What can hang from each mark
K679: K725
K9: K408 K543 K679 K873
K873: K9 K265 K725
K89: K543
K543: K89
K408: K9 K265
K725: K679
K84: K9 K265 K725

Every row comes from one small tree of marks. Brackets hold a mark, then the marks that hang from it, in the order of their numbers. Every link used is in the known rows. Which tree was each row made from?
Known rows
{K873 {K9 K408} K725}: [ 11   5 -13  18   3  -4  14   1  11   7 -12  -5  -5  16  -6   3   5   6
  -1   6  21  15  -1 -10]
{K9 K873}: [ -7   6 -25   4   6  12 -18 -14  14   7   2  -1  -2   5 -10   3   9  -5
   3   3  -7  20   9  -2]
{K408 {K9 {K679 K725} K873} K265}: [  7   5   6  12   3  19  -9 -20  13   9  -6  -1  12  16 -12  11  20  -1
 -12  14  13  19  10  -5]
{K9 K679 K873}: [ -3   7 -19   9   4  14 -32 -17  18   6  -2  -3  -1  12 -10   5  16  -9
  -1  14 -10  15   6   2]
{K84 {K9 K408 K873} {K725 K679}}: [-11   2 -13  19   3  35   8 -10   1  10   3   0 -22  11 -11   6   7   0
  -8  18  -8  21   6  -8]
{K84 {K9 K543} {K725 K679}}: [ -8 -10  18  20   6  31  19 -11   2   9   3   0 -22  14  -2  10   9  -6
 -11  16  -2  11   4  -6]
{K408 {K9 {K873 {K725 K679}}} K265}: [ -2   7   5  16   6  17  13 -10  -1   6  -2  -4  -5  17 -10   6  10   0
  -7  -2   4  29   9  -5]
{K873 {K9 K408 K679} K265 K725}: [ 18   7   5  23   0  26  10  -9  11   5 -21  -8  -2  20  -2  11  30   0
  -3   8  15   6   1  -8]
{K873 {K9 {K543 K89}} K265 K725}: [  2   5  12  25   6  28  17  -8   6  -1 -15  -4  -2  21   3  13  22  -7
   3  -6   9   3   7 -10]
{K408 {K9 K543 K873}}: [ -4   0  -1  12   4  17 -12 -18  11   0  -3  -1  14  21 -13   5   9  -6
   0   4  10  16   7  -5]
{K408 K265}: [ 11  -3  12   3   7  17   0  -9   8   2   2  -4  -6   0  -2   5   9  -2
  -4 -11 -10  14   8  -9]
{K873 K725}: [  1   0  -4   9   5 -11  -1  -2   9   5  -2  -4 -12  11  -5   7   5   2
   2   0  -5  12   2   9]
{K408 {K9 K543} K265}: [ 13  -8  35  10   5  22   6 -15   5  -4  -4  -3  10  16  -6   8  10  -4
  -6  -9   7  11   7 -13]
{K84 K265 {K725 K679}}: [ -4  -4 -10  11   3  -4  19  -1   2  13   4  -4 -15  16  -2   5  -2   4
  -8   8  -5  22  -8  -2]
{K725 K679}: [ -4  -2   3  12   5   8  21  -8   6  16   1  -4 -12   4   1   2   3   2
  -7   5   6  16  -4   1]
{K9 {K543 K89} K679}: [ -2  -2  14  20   5  10 -18 -15  12  -3  -6  -3   1  22  -2   8   4 -10
  -1   7 -16  -5   1   4]
{K84 {K9 K543} K265 {K725 K679}}: [ -9 -13   6  17   4  22  16  -8   2  10   6   0 -17  19  -4  11  -3  -5
 -13  17  -5  14   0 -10]
{K873 {K9 K679} K265}: [ 13   3  11  15   1  30   6 -14  16   9 -15  -6   3  12   1  11  37  -9
  -5   7  21   7   1 -14]
{K89 K543}: [  3  -2 -18  12   4  -4 -12   0  -1   3  -4  -3  -5   4   2   9  14  -1
  -1   0 -16  11   6  12]
{K873 {K9 K408} K265 {K725 K679}}: [  9   7   5  25   2  33  43  -6   1  14 -16  -7  -9  13   3   6  22   6
  -5   3  25  16  -2 -11]
{K408 {K9 {K543 K89}}}: [-4 -4 20 16  3  0  1 -9  5 -5 -6 -2 10 25 -6  7 -1 -2  1 -5  5  2  0 -1]
{K408 {K9 K543 K679} K265}: [ 16  -7  39  15   3  22  -5 -18   9  -5  -8  -4  10  23  -7  10  16  -8
  -9   2   5   6   5  -9]
{K873 {K9 K408 K543 K679} K265}: [ 20   0  18  22   1  51   6 -20  15   3 -19  -6  11  19  -1   9  31  -8
  -4   9  20   1   1 -19]
{K679 K725}: [  3  -4  -5   5   5  -3   6 -10  15  18  -1   0   3   1  -3   8   6   7
  -5  13  15  10   1   4]
{K543 K89}: [ -8   1  -2  11   6  -6  -7  -3   8   0  -1  -2  -6  10  -2   5  -4   0
   3  -7 -14   4   2   3]
{K84 {K9 K408} K725}: [  2  -8   2  11   2  13  -1  -4   6   0   0   0 -17  11 -10  10   6   2
  -4   8 -10   8   4  -5]
{K873 {K9 K408 K543} K265}: [ 16  -1  13  18   2  49  18 -17  10   2 -15  -5  11  12   0   7  25  -4
  -1  -2  22   5   4 -23]
{K9 {K873 K265 K725}}: [ -5   9 -15   9   6  30  -8 -15   8   3  -4  -3  -6   8  -7  10  26  -6
   6  -4 -15  18  14   4]
{K873 K9 K265 K725}: [  9   5   3  15   4  19  20  -5   9   7 -14  -5  -5  12   1  12  30  -2
   0  -2  18  13   4 -10]

Write each row's tree
[  5   3  17  27   6  42  41 -13   4  13 -14  -6  -7  16   6  10  27  -4
  -5   5  25  14   2 -13] : {K873 {K9 K543} K265 {K725 K679}}
[-10   5  11  17   3  36  -8 -20   4  -7  -8  -2  14  24  -8  10  18  -9
   4  -8  -3   8  11  -4] : {K408 {K9 {K543 K89} {K873 K265}}}
[  8   1  19  15   4  35 -17 -24  11  -4  -6  -3  12  23 -12   8  19 -12
  -7   5  -1  16  12 -11] : {K408 {K9 K543 K679 K873} K265}
[ 17  -7  36  16   3  21   3 -21  11   5  -9  -2  15  21  -6  13  16  -2
 -14  12  18   7   5  -6] : {K408 {K9 K543 {K679 K725}} K265}
[  0  -3   7  19   5  17  -5 -10   6  -6  -5  -3   4  17  -4   3  -9   0
   4  -5 -14  -2   2  -2] : {K9 K408 {K543 K89}}
[  6   7   6  15   4  12 -16 -13   8  -2  -7  -4   0  24 -14  10  19  -6
  -6   4  -4  21  10  -2] : {K408 {K9 K679 {K873 K725}} K265}
[ -2  -9  -4   7   2   0 -14  -9  19  17   1   3  -1  11  -8  16  -1   0
 -15  30   5   4   0  -3] : {K84 {K9 {K679 K725}} K265}
[ -2   2  13  17   5  26  29 -10   0  12  -6  -6 -16   8   4  10  22   1
  -2  -3  -3  12   2   7] : {K873 K265 {K725 K679}}
[ -9  -1 -27   5   3  20 -24  -8  13   5   5   1  -1   9 -15   7 -10  -2
  -4  10 -12  16   7 -14] : {K84 {K9 K408 K873} K265}
[  0   8   5  16   0  19 -11 -16   8   1 -12  -5   4  26 -12  13  31  -6
  -1   7   1  13   7   7] : {K408 {K9 K679 {K873 K265 K725}}}
[ -3   5   1   7   1  28  -4 -17   8   2  -6  -3  10  14 -10  10  25  -4
   1  -4   7  17   8  -4] : {K408 {K9 {K873 K265}}}
[ -6   2  -1  14   2  45 -20 -18  10   2  -3   0 -16  15 -10  17  37 -14
  -5  16 -19  11  15  -3] : {K84 {K9 K679 {K873 K265}} K725}
[ 12  -2  -2  14   0   5  -4 -14  16  14  -9  -2   6  12  -6   7   7   7
  -8  22   9   2  -3   5] : {K9 K408 {K679 K725}}
[-10  -4  -6  14   6  33 -17 -16  10  -1   4   2 -13  14 -12  11  15 -12
  -3  14 -14  14  15  -8] : {K84 {K9 K543 K873} K725}
[ 10   2   4  24   5   4   2  -9  16   6 -14  -5  -3  26  -3   8  16  -7
  -5  19  19   9   0  -8] : {K873 {K9 K543 K679} K725}
[ -5   3  -2  16   4   8  -8 -14   8  -1  -6  -1   7  26 -14   8   9  -5
   2   5   8  17   8   2] : {K408 {K9 K543 {K873 K725}}}
[-10  -1 -24   8   3  11 -26 -14  20  18   3   3   2  12 -13  14   2  -4
 -13  32   0  12   7  -5] : {K84 {K9 {K679 K725} K873} K265}
[ -1   7  -6   9   2  41 -24 -24  15   4  -6  -4   1  10  -6  10  33 -12
   0   7 -13  11  10   2] : {K9 K679 {K873 K265}}
[ 16  -4  26  12   2   6   6 -14  11   9  -8  -2  11  16  -7  12  16   3
 -14  11  18  11   3  -3] : {K408 {K9 {K679 K725}} K265}
[  3   2   7  25   5  10  -3 -11  16   3 -11  -3   4  24  -1   7  10 -10
  -4  12  13   2  -1 -14] : {K873 {K9 {K543 K89} K679}}
[  0  -9  -7   4   2   7 -12  -3  11   5   3   0  -3   8 -10   8 -13   3
  -7   7  -6   7   1 -11] : {K84 {K9 K408} K265}
[ -1   2 -10  16   5  26 -20 -28  22  14  -4   1  10  16  -9   9  17  -8
  -5  29   5  10  10   3] : {K9 K543 {K679 K725} K873}
[ 17  -2   1  24   2  19   8 -17  20  15 -15  -2  15  19  -4   6  12   1
 -10  27  36   4  -2 -15] : {K873 {K9 K408 K543 {K679 K725}}}
[ -4   7  -1  11   2  17  -1 -13   5   0  -8  -3   4  19 -10  12  24  -2
   3  -3   4  18   9   3] : {K408 {K9 {K873 K265 K725}}}
[ -7   2  -1  12   3  45 -16 -24  18  14  -4   2  -1   5  -8  17  31  -8
  -9  24   1   6  15  -1] : {K84 {K9 {K679 K725} {K873 K265}}}
[ 15  -3  29  10   2   8  -6 -12   9  -1  -6  -5   5  19  -8   9  16  -3
 -10   0   4  11   3  -6] : {K408 {K9 K679} K265}
[ 19  -2  14  11   2  23 -10 -13  10   0  -6  -7  -2  10  -6   5   9   0
  -6   1 -13   7   3  -6] : {K9 {K408 K265} K679}
[  4   3  -9  18   3  37 -29 -24  16   0  -7  -3   8  20 -12   3  11 -10
   1  17 -11   9   7  -2] : {K9 K408 K543 K679 K873}
